Known rows, with every step that occurs
nili ganuv temob: [  8 -24  16  26  -9  15  -7 -26  13   4  -1  25 -10  21   6   8  -1  13
  -5  13  34  -4   7  38  -8  27   3  -1 -40  14   3]
temob medusi mopotet: [ 32 -35   9  -2 -13 -22 -22  -4   7  -3  10 -13 -10  17   6  15 -14  17
  13  31  28  -5  11   4  -8  -1   2  -8 -38  27  -1]
sonam lepal medusi temob ruto tulif: [ 21  -2  24   2 -15   0  12 -38 -13 -13  25   0   6  10 -17   6  51  38
  31  35  25 -26  16  50   5  17   9  -3 -30  -4 -19]
lepal medusi temob: [ 25   0  14  -8  -3  -9 -10 -23 -11 -12  17  -6 -12  17 -13  -1  -3  14
  21  29  28  -5  15  52 -12  22   4  -3 -29  15 -20]
nili pugesi tulif setuz: [ -2 -21  18 -21  -5 -32 -26 -13  11  -3   3  24   0  11  18   8  -9  15
 -17  16  28   2 -21  19   4  14  20  -7 -45  27  16]
sonam lepal medusi mopotet: [ 60   1  23  -7   2 -40 -24 -42  -3 -19  18 -10   0  13  -2  14   8  26
  28  29  27 -11  -3  30 -10  12   9 -11 -24  31 -16]
pugesi tulif setuz: [ -3 -23   8 -12  -7 -27  -8 -10   8  -5   7  21   8  16   6  13 -11  22
  -5  20  35  10 -16  12   1  21  18  -4 -37  40   2]
lepal medusi mopotet daku: [ 58  -1  18 -22  13 -42 -11 -25  -2 -11  19 -29 -19  13   1   5 -40  10
  16  21  17  -2  11  53 -15  17  11 -11 -38  25 -15]
setuz tulif ganuv nili pugesi: [  1 -24   6  22   2 -15 -19 -12  17 -13  -1  30  -3  17  34  19  -1   9
 -17  11  21 -15 -29  23  -2  22  11 -11 -39  37   3]
temob pugesi tulif: [  5 -12   0  10 -15 -12 -20  -1   9   6  29  17   7   1  12  15   5   6
   3  19  28 -37 -14  15  -6  19  -5  18 -33  46  -3]
setuz tulif: [ 16 -26  -5  -2 -13  -2  -1  -6   1  -6  18  26  -1  26   6  19   6  15
  -3  27  30  11   8  21 -17  32  18  10 -31  45 -17]
setuz tulif ganuv temob medusi: [  4 -63   2  34 -17  43 -11   2  16  -9   9  35   6  33   0  24 -13  23
 -13  19  29  -2 -11  12  -4  29  28  -5 -29  41   6]
temob pugesi tulif ruto: [ -6 -16   5  29 -14  -6  -7  20   5  14  37  20  32  -1  12  17  26  -1
  -2  21  30 -43 -33  14  -7  11   3  11 -37  58  -4]
setuz tulif ruto: [  4 -30   0  16 -12   4  13  14  -2   1  26  27  23  24   6  20  27   8
  -9  29  32   5 -10  21 -18  23  24   4 -35  57 -18]
mopotet daku: [ 23 -17  16 -12  -8 -13  -5 -18   4   2  11  -9   0  17   6   3 -37   6
  -4  10  24   6   8  52 -13  29  12   9 -38  21  -6]
setuz tulif ganuv: [ 11 -29   0  34 -15   9  -9  -3  20 -12   8  24  12  26   7  16   4  17
  -5  18  30   7  -5  17  -2  44  33   1 -31  47 -12]
temob medusi lepal sonam: [ 28 -38   6   3 -18   3   9 -18  21  -1  16  26   9  20  10 -11 -15  19
  15  29  33  -6   8  21 -19  15   3  12 -51  -6 -12]
zabi setuz: [ 13 -22   8 -23  -3   2  -3 -25   8  -3 -10  28   5  24   2  11 -15  12
  11  16  38  16  10  13 -16  20  15  13 -35  27  -1]
ruto tulif setuz: [  3 -35  16 -16 -16 -30  -5 -28   0  -9 -11  30   2  11   4   8  -2  27
   2  12  40  11  23  16  11  17  24 -15 -39   8  -5]
nili ganuv tulif: [ 16  -5   6  28 -17 -27  -6 -19  15  13  -5  21  -9  18  14  20  -2  14
  -7  19  34   9  19  33  -7  51   3   0 -42  21 -15]
setuz tulif ganuv temob ruto: [ -6 -31   5  35 -14  37  24   4  24 -17   9  31   7  25  -1  22  30  27
 -14  24  31   0 -11  17  -5  35  28  -4 -31  34  -4]
lepal sonam: [  9 -15  16   2  -5 -12   6 -28  27  -4  13  25  -1  20   3   5   0  21
   5  24  35  -3  13  37 -18  29   9  13 -41  13 -16]
nili ganuv temob toma: [ 10 -31  12  31  -6  26 -25 -19   7  11   1  34 -10  21   8   8   7  22
  -1   9  29 -10   5  30 -11  28   1   4 -60  19  12]
zabi setuz tulif ruto temob: [-25 -16   1   0  -2  32  24  25  -3  -3   3  58  25  20   0  13  14  -2
   2  21  35  29  -9  13 -14  16  35  12 -41  62 -16]
setuz tulif ganuv nili: [  0 -25  -4  32  -1 -10  -2  -8  14 -15   4  26   6  23  22  23  -1  16
  -3  13  28  -6 -24  15  -5  29  10  -9 -31  51 -13]
tulif ruto temob medusi mopotet daku: [  1 -19  22  11  -7  -3   0  36  -1   7  16 -14  13   6   4   2 -30  -5
   6  19  21   2  -8  35  -1  -8  16 -10 -49  38  -6]
ganuv temob medusi lepal sonam: [ 12 -49  10   1 -12  23  16 -24  23  -6  12  35   3  21   0  -7 -20  19
   5  25  37  -8   3  29 -21  13   2   6 -46 -11  -3]
ruto temob medusi: [  0 -20  15   4 -29  15  -1  16  -7   4  10  27  -2  18   8   0  -9  17
   9  18  30   9  11  20  -1   7   3   8 -40  26  -3]
sonam lepal medusi temob pugesi: [ 34   7  23   0  -9  -7 -48 -36  -5  -6  22  -8  10   0 -11   6   8   9
  29  25  22 -45   1  42 -10  17   3   2 -18  26 -26]
medusi lepal sonam: [ 19 -16   9   0  -9 -12  18 -30  26 -11  12  27   6  13   8 -15  -3  13
  14  25  39   0  10  33 -19  27   7  12 -47  -5 -21]
zabi setuz tulif ganuv: [  7 -34  -4  14  -2  22  -8 -13  23 -12 -13  40  17  29   2  21 -13  13
   2  16  32  19  -6   3  -8  38  41   9 -33  50  -5]
ruto temob medusi lepal sonam: [  3 -19  11   7 -21  16  21   3  17  -4  13  42   6  13   9 -22 -14  14
  18  23  34   3  10  26  -9  10   5  15 -54  -3 -15]
setuz tulif ruto temob medusi: [-13 -33   1  24 -24  32  15  47 -13   6  26  43  22  23   7  13  15  10
  -3  29  28  10  -9  13  -8   7  24   4 -43  58 -14]

Rows
[-22  -9   5  47 -12   7 -40   1  29  -1  17  -6  17  -6  -4   6  -1  -4
   7  18  25 -45 -23  26  11  30   9   6 -29  40  -5]
medusi temob pugesi tulif ganuv
[-43   4  18  17   1 -16  16  25  -6   3  24  39  12  -1  33   4  24  -4
 -14  13  26 -20 -53  38   3  -6  -8  -5 -49  44  10]
ganuv nili pugesi tulif ruto temob
[ 11 -31  -9 -22   0  12   0 -17   5  -6  -1  42   4  30   1  22 -10  11
   6  23  32  21   6   8 -23  28  27  17 -34  47 -11]
zabi setuz tulif
[  0 -26  17 -14 -21 -21  22 -15   4  -8  -6  24   2  12   5  11  29  39
   4  22  37   6  23   9  11  10  20 -13 -46   1  -6]
temob ruto tulif setuz
[-33   1  12  29 -14   8  27  34  -3   3  32  35  26   8   6   3  28   4
  -2  20  34   2 -30  31   3  14  11   8 -42  54  -3]
pugesi tulif ruto temob
[ 22   9  16  -4  -7   0  19 -10  -8 -11  23 -10 -11  17 -11   1  28  25
  23  39  25  -9  16  45 -14  16   1  -1 -35   9 -20]
lepal medusi temob ruto
[  1 -18  18  32 -12  -8 -22  -8  25  -5  12  20   8  11  20   4   4  12
 -15  11  24 -18 -32  28  13  30  19   2 -43  27  21]
nili pugesi tulif ganuv
[ -5 -11   9  -6   5 -36  -8 -17   1  -1  18  22 -10  10  34  15   3   9
 -13  15  22 -26 -37  33  -4   5 -17   0 -43  30  15]
ganuv nili pugesi tulif
[-28 -11   6  31  -9   4 -17  18   7  10  36  -3  30  -8  -4  10  23 -13
   5  29  27 -46 -28  29  -4  11   2   7 -33  49 -11]
medusi temob pugesi tulif ruto
[ 37 -35  12 -12  -5 -22 -24  -7   7   5  11 -33  -9  15   6  12 -51   8
   8  23  17  -4   9  30 -10   6   8  -6 -42  24   0]
temob medusi mopotet daku
[ 32   2  25  -4  -6  -6 -25 -41 -10 -13  18  -8   8  16 -16   3   7  19
  26  29  26 -11   1  54 -10  25  10  -1 -19  19 -21]
sonam lepal medusi temob
[ 14  -8  29 -14 -10 -16   1 -40 -10 -18   3   4  11   9 -18   7  37  44
  27  33  29 -10  14  35  12  11  24 -21 -32  -4 -20]
sonam lepal medusi temob ruto tulif setuz
[ -6 -18  18  16  -9 -12  -1   9   2   7  30  23  21  11  19   8  26   3
 -18  23  27 -19 -36  34  -4  11  11   4 -46  37  15]
nili pugesi tulif ruto
[ -4 -22  22  35 -16  26  21  -5  26 -14   1  18   7  20   0  10  25  29
  -7  17  36  -7  -7  23   1  27  15  -8 -34  13   6]
tulif ganuv temob ruto
[  6 -33  16  36 -24  -6  -3 -23  15 -11   0  24  10  11   6   4  11  24
   4   8  37  -8  10  26  20  33  22  -5 -37  10   1]
ruto tulif ganuv
[-11 -12  13  54 -28   6  10  35   1  27   4  39  14  15  14  15   8   8
  -5  21  32  10   1  23   1  28   8  -6 -55  35 -11]
nili ganuv tulif ruto temob medusi
[ 54  -4  25  -6 -10 -16 -14 -41 -14 -10  21  15  11  23   2  10  10  32
  20  22  29  -8  -3  39 -13  25  10   2 -24  28 -13]
sonam lepal medusi
[  7 -20  11   4 -26  -7  34 -13   0  -4  15  21  -1  14   7  11  45  33
   8  25  34  -9  25  23   5  14   4   4 -44   1  -5]
temob ruto tulif
[-10 -23   5   7  -8   9 -15  -9  11   2  27  27   2   1   3  18   2   4
  -8  14  30 -41 -20  24  -8  18  -6  11 -28  40   6]
ganuv temob pugesi tulif
[  5 -15  13  -4 -10 -17 -14 -13   7   1  21  20  -4  12  19   7   6  10
 -13  20  25 -15 -19  34  -2  20   4  11 -43  26  16]
nili pugesi tulif
[-17  14  13  55 -24  -7  -3  29  12  24   3  40  15 -10  18  13  22 -10
  -6  12  33 -18   1  26   1  33   5   0 -49  43 -26]
nili ganuv tulif ruto temob pugesi
[  3 -24  16  40 -28   4  26 -10  18 -10   4  20  11  13   8   7  42  36
   6  17  34 -12  11  19  20  28  19  -4 -44   3   0]
temob ruto tulif ganuv
[  0 -27  20  35 -15  18 -28 -13  28  -9  -2  22  10   3   3  10  -6   6
  -6   3  35 -35  -8  20   2  26  12  -4 -26  27   0]
tulif ganuv temob pugesi
[-29 -14  23  29  -7 -12   4 -19  17 -14  -7   2  -8  -1  17   3  35  16
   2  16  23 -37  -7  39  23   6  -2 -22 -49 -15   4]
medusi temob ruto tulif ganuv nili pugesi
[ -4 -32  -8  12  13   5  -1 -18  17 -14 -15  42  10  26  17  28 -17  12
   3  10  30   6 -25   2 -11  24  20  -3 -33  54  -6]
zabi setuz tulif ganuv nili
[-15 -23   9  58  -6  22 -10   7  15  20  29  32  24   1  11  18  23  -3
  -9  14  29 -50 -37  26  -4  15  -1   3 -45  47   7]
nili ganuv temob pugesi tulif ruto
[ -9 -21   8  26 -11  -6  16  13   0   6  35  19  31  16   8  13  25  10
  -5  25  35 -10 -32  26  -7  17   9   7 -39  51   2]
pugesi tulif ruto
[-16 -30  12  39  -7  18   0 -10  25 -12  14  26  12  18  -2  13  -1  19
 -13  11  35 -11 -33  30   7  36  15  -2 -29  36  16]
pugesi tulif ganuv temob
[-24   7  17  18 -22 -15  26  29  -1   3   6  37  15   6   5  12  19   2
 -13  20  42  21   0  35  -4  36  14  -4 -37  41 -23]
ganuv tulif ruto temob
[  4 -61  17  34 -14   6 -13 -18  20 -16  -3   9  -5  10  -5  18  -8  24
   4  15  34 -19   6  12  20   8  16 -26 -36   6  16]
ruto tulif ganuv temob medusi mopotet
[ 33  -5  21   1  -3   3 -43 -34 -15  -6  20   1   9  15 -14   3  17  28
  29  27  21 -17   0  45 -13  25   8   3 -39  24 -11]
sonam lepal medusi temob toma
[-16   1  20  24 -23   8  -2  33   0   7  17  32  24  -7  11  -1  24  -7
   5  13  34 -24  -7  20  -1   5   7   6 -40  45 -19]
tulif ruto temob pugesi
[-17 -16  14  21 -30  -2  19  40  -8  14  10  37  17  13   7  15   7  10
  -9  24  36  15  -1  21  -4  22  10  -3 -42  40 -14]
ganuv tulif ruto temob medusi
[  4 -47  12  30   5   8 -20  -2  28  -4  16 -20   2  13  -4  19 -54  10
  -7  14  18 -19 -34  33   7  17  17 -13 -36  35  24]
pugesi tulif ganuv temob medusi mopotet daku
[ -4 -11  18  10 -10 -25   7  37   4  12   8  -9   7   3   3  16 -33  -6
  -7  22  24  12  -2  37  -4  16  16 -17 -45  41 -16]
ganuv tulif ruto temob medusi mopotet daku
[ -2 -36   2  35 -12  29 -26  -4  27 -10   8  36   9   9   2  22   0   4
 -13   9  29 -29 -11  14  -5  34  24   0 -23  48  -8]
setuz tulif ganuv temob pugesi
[-14 -23   3  28 -26  24  31  44 -11   7  33  36  35   9  13 -13  12   4
   7  26  33  -2 -35  15   3   1   5   8 -52  34   2]
pugesi tulif ruto temob medusi lepal
[-17   3  12  55 -18   3   0  31   0  24   1  48  12   8  15  10  30  10
  -5  14  32  10   1  29  -1  40  10   0 -69  40 -11]
nili ganuv tulif ruto temob toma
[-17 -16  14  12   6 -29   6   4  -3   5  26  25  16   7  34  16  22   2
 -16  17  25 -30 -55  32  -6  -2 -11  -7 -46  42  14]
ganuv nili pugesi tulif ruto
[-10 -24  19  23 -28  22  13  39 -12  11  18  29  22  17   7   1  11  11
   3  21  33   5  -6  18  -1   0  11   3 -45  38  -5]
tulif ruto temob medusi
[-32   1  23  19 -13   1   9  30  -1   5  28  38  18   3  19  -3  29  -3
 -15  17  28  -8 -35  39   6   8  13   6 -50  40  11]
nili pugesi tulif ruto temob
[ -3 -27  15  33 -18  22  30 -25  10   4   5  34 -12  16   6  12  42  32
   2  18  33 -17  22  34   8  19   2  -2 -52  -8   5]
nili ganuv temob ruto tulif
